Each row was made from one walk, in order. Every step used is in the known rows, and no mark comes twice. Write each row's walk.
Known rows
p > u > w: 151, 326, 142, 281, 235, 262, -197, 115, 170, -62, 0, 0, -153, -41, 0, 50, -9, 81, 52, 307, -276, -49, 170, -107, 30, 91, 73, -6, 50, 158, -130, -31
k > p: 232, 256, -119, 283, 318, 36, -152, -108, 7, 225, -128, 14, 30, 87, -212, -155, -132, -39, -40, 235, 6, 76, 226, -88, 367, 183, 160, -83, 299, -48, -392, -187
a > p: 115, 386, -37, 282, 192, 73, -97, -7, -106, 255, -279, -289, 165, 186, -141, -15, -126, 54, -164, 23, -198, 71, 299, 90, 79, 186, 149, -78, 125, -26, -358, -155
q > p > u: 369, 185, 130, 188, 125, 163, -276, 149, 67, 73, -38, -248, -100, -61, -139, -35, 62, 122, -32, 136, 19, 89, 142, 92, 1, 42, 45, 129, 288, -170, -128, 1
n > u > x > e > d > k: 169, 110, 185, -39, 135, 80, -194, 38, -41, -6, -48, 24, 336, 404, 303, 205, 101, 294, -91, -216, 143, -60, 139, 40, 139, 4, -53, 0, 235, -27, 114, 33
x > e > d > k > p > a: 28, 115, -253, -134, 93, -27, -286, -408, 67, 235, 42, 82, 295, 178, 104, -147, -8, 122, 244, -96, 304, 167, 7, 140, 59, 69, 60, -68, 331, -150, -129, -100
w > u: 371, 380, 166, 361, 81, 291, -20, 103, 57, 258, 49, -59, 209, 73, -180, -27, -25, 49, -34, 203, -2, 26, 314, 73, 98, 253, 231, -90, 216, -9, -206, -56
u > x > e > d > k > v > m: -126, -130, -464, -163, 35, 105, -50, -390, 5, -135, -97, 100, 310, 422, 430, 3, 15, 146, -58, -429, -18, 13, 24, -205, 306, 157, -70, 156, 199, 62, 7, -156
d > e > x > u > p: 96, 170, 61, 75, -87, 31, -179, 75, 398, 326, -356, -131, -165, 57, -102, 63, -43, 46, 51, 75, 195, -19, 397, -74, 343, 173, -84, 9, 115, -237, -149, 118
v > m: 157, 145, -275, 369, 135, 240, -175, -152, -22, 212, 84, -152, 162, 199, 64, 31, -17, 63, -234, -41, -166, 16, 136, 19, 214, 148, 44, -10, 207, -1, -259, -195
a > p > u: 48, 299, 133, 289, 158, 227, -146, 7, 66, 80, -290, -284, 25, 44, -153, -13, -38, 11, -128, 99, -246, 101, 275, 172, -164, 239, 20, -46, 82, -61, -230, 26
c > q > p > u: 469, 357, 107, 139, 21, 59, -282, 408, 198, -63, -101, -318, -120, -124, -240, -13, 59, 39, -151, 260, 71, 140, 254, 105, -58, 200, 16, 180, 429, -190, -32, -19
c > q > p > u > x: 506, 277, 130, 56, 50, 60, -209, 485, 93, -271, -144, -179, -95, -63, -297, 49, 84, 37, -152, 221, 6, 25, 289, 1, 69, 59, 14, 318, 385, -173, 112, 18
x > e > d > k > p > u > w: 29, 188, -65, -101, 238, 185, -331, -241, 253, -120, -223, 168, -32, 219, 283, -145, -49, 167, 282, 107, -72, 132, 36, -92, 35, 250, -61, 53, 290, 41, -27, -62
q > c: 217, 227, -21, 221, 42, 35, -33, 75, -64, 285, -41, -188, 156, 126, -90, 142, -59, 143, -194, 243, 31, -250, 104, 15, 194, -73, 129, -94, 256, -51, -182, -102
m > v > k > d > e > x: -308, 126, -113, -347, -198, 208, -174, -176, 425, 203, -155, 19, -397, -25, 43, 161, -259, 100, -109, -67, -174, 8, 232, 48, 287, 297, -258, 22, 110, -105, 239, -104
m > v: 138, 236, -96, 274, 197, 94, -53, -158, 10, 218, 19, -78, -80, 135, -57, 9, -101, 106, -190, -71, -241, -73, 307, 14, 281, 128, 254, -101, 25, 306, -31, -96
k > v: 25, 175, -141, 220, 195, -42, 28, -46, 46, 124, -27, -62, 29, -18, -71, -42, -105, -27, -92, 87, 2, 20, 184, -215, 325, 167, 190, -142, 92, 101, -395, -168
n > u > p > a: 143, 249, 356, 265, 258, 6, -446, 136, -12, 31, 218, -64, 282, -151, -90, 89, -32, 189, 51, 111, 197, 7, 138, -3, 49, 20, 45, -94, 188, -131, -161, 64
a > p > u > x > e > d: -34, 183, 98, 11, 203, 244, -167, -134, -105, -218, -421, -58, 192, 180, -59, 93, 2, 16, -79, -145, -175, 25, 203, 126, -177, 121, 47, 84, 146, -96, -13, 236
a > p > u > n: 15, 305, 180, 183, 7, 69, -207, 133, 113, 37, -253, -204, -14, 142, -141, -108, 0, -10, 161, 136, -335, 45, 169, 101, 8, 264, 45, -97, 4, -74, -259, 83
x > e > d: 114, 235, -118, 136, 185, 84, -178, -170, -90, 210, -106, -58, 229, 160, 43, 101, -41, 50, -71, -104, 57, 26, 128, 86, 83, 41, 226, -133, 191, 28, -208, 53
p > u: 159, 190, 109, 326, 123, 224, -148, 54, 161, 137, -22, -128, -74, -48, -126, 55, 22, -4, -72, 174, -145, 5, 219, 96, -23, 86, 70, -95, 40, 7, -157, 68
n > u > p: 252, 276, 354, 355, 332, 19, -385, 225, -18, 57, -59, -86, 191, 14, -25, 96, -111, 198, -92, 101, 50, 2, 247, -123, 224, 156, 21, -103, 192, -36, -209, 17
m > v > k > p > u: 24, 190, -73, -43, 263, 347, -292, -315, 241, -1, -186, 70, -212, -48, -132, -258, -200, 125, -143, 97, -296, 95, 284, 79, 115, 395, -167, -12, 210, 35, 100, -16
e > d: 170, 229, -16, 261, 225, 22, -201, -17, -127, 253, -119, -137, 176, 41, 6, 129, -122, -37, -28, -129, -76, 64, 237, 87, 97, -14, 220, -62, 123, -92, -329, -93
n > u > x > e > d > k > v > m: -135, -134, -119, -107, 135, 138, -154, -226, 25, -266, 23, 56, 376, 398, 541, 74, 93, 252, -190, -375, 136, 3, -25, -173, 249, 252, -188, 124, 369, -25, 14, -78
x > e > d > k > v: -83, 87, -269, -119, 55, -81, -37, -258, 118, 169, -138, -33, 220, 265, 296, -25, -49, 136, 58, -256, 142, 95, 84, -104, 187, 179, 91, -123, 125, 94, -164, -123
k > d > e: -80, 79, -142, 89, -172, -42, 58, 53, 268, 256, 38, -43, -87, 20, -187, 76, -71, -101, 72, 206, 99, -93, 48, -162, 289, 181, 18, -237, 141, 30, -239, -229
m > v > k: 112, 304, -167, -6, 150, 239, -166, -189, 45, 255, -53, -68, -19, 110, -32, -40, -192, 226, -262, -94, -324, -30, 340, 106, 218, 183, -10, -91, 49, 179, 82, -138
k > d > e > x > u: -107, 45, -61, -11, -202, 101, 77, -27, 556, 343, -207, -153, -305, 28, -96, 107, 33, -144, -15, 140, 296, -100, 273, 48, 377, 254, -97, -168, 245, -219, -181, -94
e > d > k > p > a: 76, 120, -149, -18, 137, -100, -320, -253, 30, 269, 26, -4, 243, 73, 62, -117, -84, 44, 296, -115, 166, 211, 118, 147, 75, 9, 58, 4, 258, -272, -240, -245

Write each row's walk
188, 352, 62, 173, 227, 257, -108, 27, 287, 198, -231, -131, -228, 101, 99, 75, 13, 68, -99, 181, -21, -63, 402, 41, 357, 112, 76, 36, 207, -30, -199, -75  e > x > u > w
-90, 152, -237, -124, 108, 221, -97, -244, 190, 154, -67, -14, -108, 15, -48, -30, -263, 79, -179, -94, -253, -78, 250, 79, 304, 295, -64, -221, 121, 210, 98, -303  m > v > k > d
292, 190, 63, -59, -44, 263, -20, -29, 17, 85, -116, 132, 401, 400, 124, 53, 53, 194, 116, -185, 66, -2, 252, 67, 76, 122, 116, 72, 192, -21, 162, 26  w > u > x > e > d > k
541, 427, -73, 146, 67, -94, -220, 389, 18, 102, -86, -326, 28, 12, -226, -11, -33, 81, -199, 204, 133, 117, 275, 37, 178, 147, 140, 153, 477, -146, -153, -196  c > q > p
-110, -78, -81, -215, 32, 82, -25, -178, 185, -221, -198, 126, 97, 173, 222, 36, 52, 86, 107, -234, 24, 6, 96, -136, 74, 90, -48, 38, 38, 55, 107, 95  p > u > x > e > d > k > v
291, 341, 228, 251, 87, 191, -277, 56, 47, 122, 145, 38, 354, -154, -264, -64, -68, 98, 246, 154, 128, 68, 255, 27, -14, 159, 209, -26, 151, -109, -132, 44  w > u > p > a
32, 237, 46, 76, 136, 299, -55, -75, 1, -163, -335, -34, 108, 215, -183, 11, 59, 81, -169, 71, -173, -52, 192, 54, -57, 162, 25, 23, 107, 63, 39, 209  a > p > u > x > e
11, -38, -233, -129, -44, 327, 32, -308, 83, -180, -50, 175, 432, 410, 368, -74, 44, 167, 24, -336, 53, 54, 92, -143, 188, 371, -22, 193, 324, -7, 66, -97  w > u > x > e > d > k > v > m
-163, 117, -74, -391, -406, 103, -100, 78, 653, 328, -239, -65, -291, 79, -59, -43, -16, -52, 182, 162, 129, -102, 188, 55, 471, 334, -343, -220, 198, -338, -77, -70  v > k > d > e > x > u > n
-98, 159, -203, -182, -220, 102, -44, 26, 306, 288, -43, -41, -42, -26, -152, 24, -165, 19, 0, 174, 12, -29, 84, -86, 221, 233, -235, -237, 175, -90, -121, -273  v > k > d > e
70, 313, 44, 53, -58, 151, -28, 110, 437, 250, -165, -92, -325, 112, 47, 88, 65, 80, 18, 288, 88, -91, 302, -119, 340, 143, -34, 44, 186, -84, -173, -12  d > e > x > u > w
81, 86, 72, 58, 169, 248, -170, -94, -15, -164, -153, 113, 104, 89, -23, 158, 63, 3, -38, -86, -65, -65, 135, 39, -40, -42, 101, 38, 100, -4, 71, 284  p > u > x > e > d
16, 244, 59, 95, -145, 61, -161, 100, 212, 358, -95, -89, -212, 56, -39, 243, -51, 41, -38, 126, 0, 74, 229, -22, 210, 48, 6, 117, 85, -251, -132, 72  d > e > x
373, 358, 212, 331, 151, 203, -216, 148, 47, 138, -130, 9, 267, 29, -209, -57, -154, 98, 119, 143, -47, 58, 356, -81, 159, 275, 185, -34, 161, -17, -163, -11  w > u > p
150, 163, -87, 50, 200, 96, -104, -114, -183, 3, -144, 95, 246, 221, -20, 159, -12, 34, -86, -146, -8, -88, 168, -29, 189, -95, 224, 4, 153, 55, -52, 93  u > x > e > d
225, 225, 217, 180, 235, 190, -108, 105, -60, -72, 72, 69, 210, 238, -26, 161, 141, 208, -299, 136, 146, -186, 128, -85, 266, 53, 73, -89, 280, 99, 13, 158  n > u > x > e
93, 24, -14, -98, 4, 196, -149, -91, 110, -43, -182, 60, 136, 291, 180, 128, 101, 150, 76, -219, -62, -34, 159, 81, -46, -42, -47, 53, 22, 8, 225, 143  p > u > x > e > d > k
22, 199, -185, -75, 72, 200, -142, -64, 168, 233, -115, -68, 54, -27, -101, 21, -207, 14, -111, 88, -86, -29, 188, 79, 227, 209, -147, -263, 187, -51, -138, -326  v > k > d
-27, 75, -159, 9, 90, -149, -57, -109, 79, 193, -154, -114, 159, 156, 264, 7, -148, 40, 106, -266, 7, 125, 209, -81, 201, 118, 81, -50, 56, -22, -293, -281  e > d > k > v
-162, 92, -6, -19, -201, 38, -90, 51, 350, 256, -114, -41, -303, -43, -47, 266, -117, -89, 42, 123, 75, 12, 142, -31, 303, 156, -43, -11, 159, -241, -122, -93  k > d > e > x
206, 121, 137, 230, 143, 233, -83, 120, 51, -83, -79, 28, -42, 12, -188, 113, 53, -10, -68, 113, -201, -108, 256, -23, 96, -53, 53, 36, -19, 21, 1, 109  p > u > x
186, 174, -94, 108, 60, -33, -182, -26, 7, 370, -131, -174, 194, 261, 216, 97, -85, 95, 85, -261, -73, 96, 243, 141, 94, -12, 89, -32, 42, -74, -172, -227  e > d > k
17, 81, -46, -152, -15, -17, -349, -170, 290, 44, -211, 145, 39, 307, 168, -224, 28, 65, 438, 1, -16, 117, -17, 20, 160, 270, -49, -83, 205, -109, -68, 102  x > e > d > k > p > u > n
170, 73, -230, -144, 190, -6, -157, -252, -34, 39, -294, 200, 223, 419, 108, -82, -62, 119, 117, -142, 72, 42, 149, -90, 351, 72, 46, 74, 287, -36, -9, -109  u > x > e > d > k > p
-127, -72, -388, 49, 60, 28, -132, -301, 75, 96, -50, -138, 236, 263, 463, -26, -91, 76, -11, -402, -83, 163, 104, -85, 197, 238, -58, 79, 165, -74, -277, -338  e > d > k > v > m
370, 119, 50, -23, 92, 245, -200, 72, -9, -167, -86, -10, -18, 100, -165, 9, 164, 190, -84, 104, 96, -60, 71, -30, 108, -44, 39, 201, 315, -19, 148, 196  q > p > u > x > e
226, 224, -132, 113, 140, 154, 0, -47, -78, 56, -42, 119, 160, 259, -142, 84, 52, 119, -168, 72, -5, -171, 171, -106, 327, -47, 180, -62, 120, 186, -4, 59  u > x > e
-117, 95, -74, -327, -190, 170, -228, -27, 576, 266, -462, -67, -197, -52, -88, 28, -190, 28, 59, 73, 184, -8, 348, -17, 366, 338, -402, -108, 221, -350, -15, -83  v > k > d > e > x > u > p
118, 193, 85, 103, 126, 113, -322, -99, 254, 256, -142, -150, 13, -116, -111, 52, -13, 48, 81, 1, 256, 22, 388, 192, 191, 1, 39, -1, 128, -281, -124, 124  e > x > u > p > a
323, 382, 215, 266, -66, 142, -85, 245, 124, 228, 86, 32, 169, 161, -162, -112, 19, 32, 243, 232, -106, -29, 200, -9, 278, 271, 260, -131, 133, -9, -235, 7  w > u > n
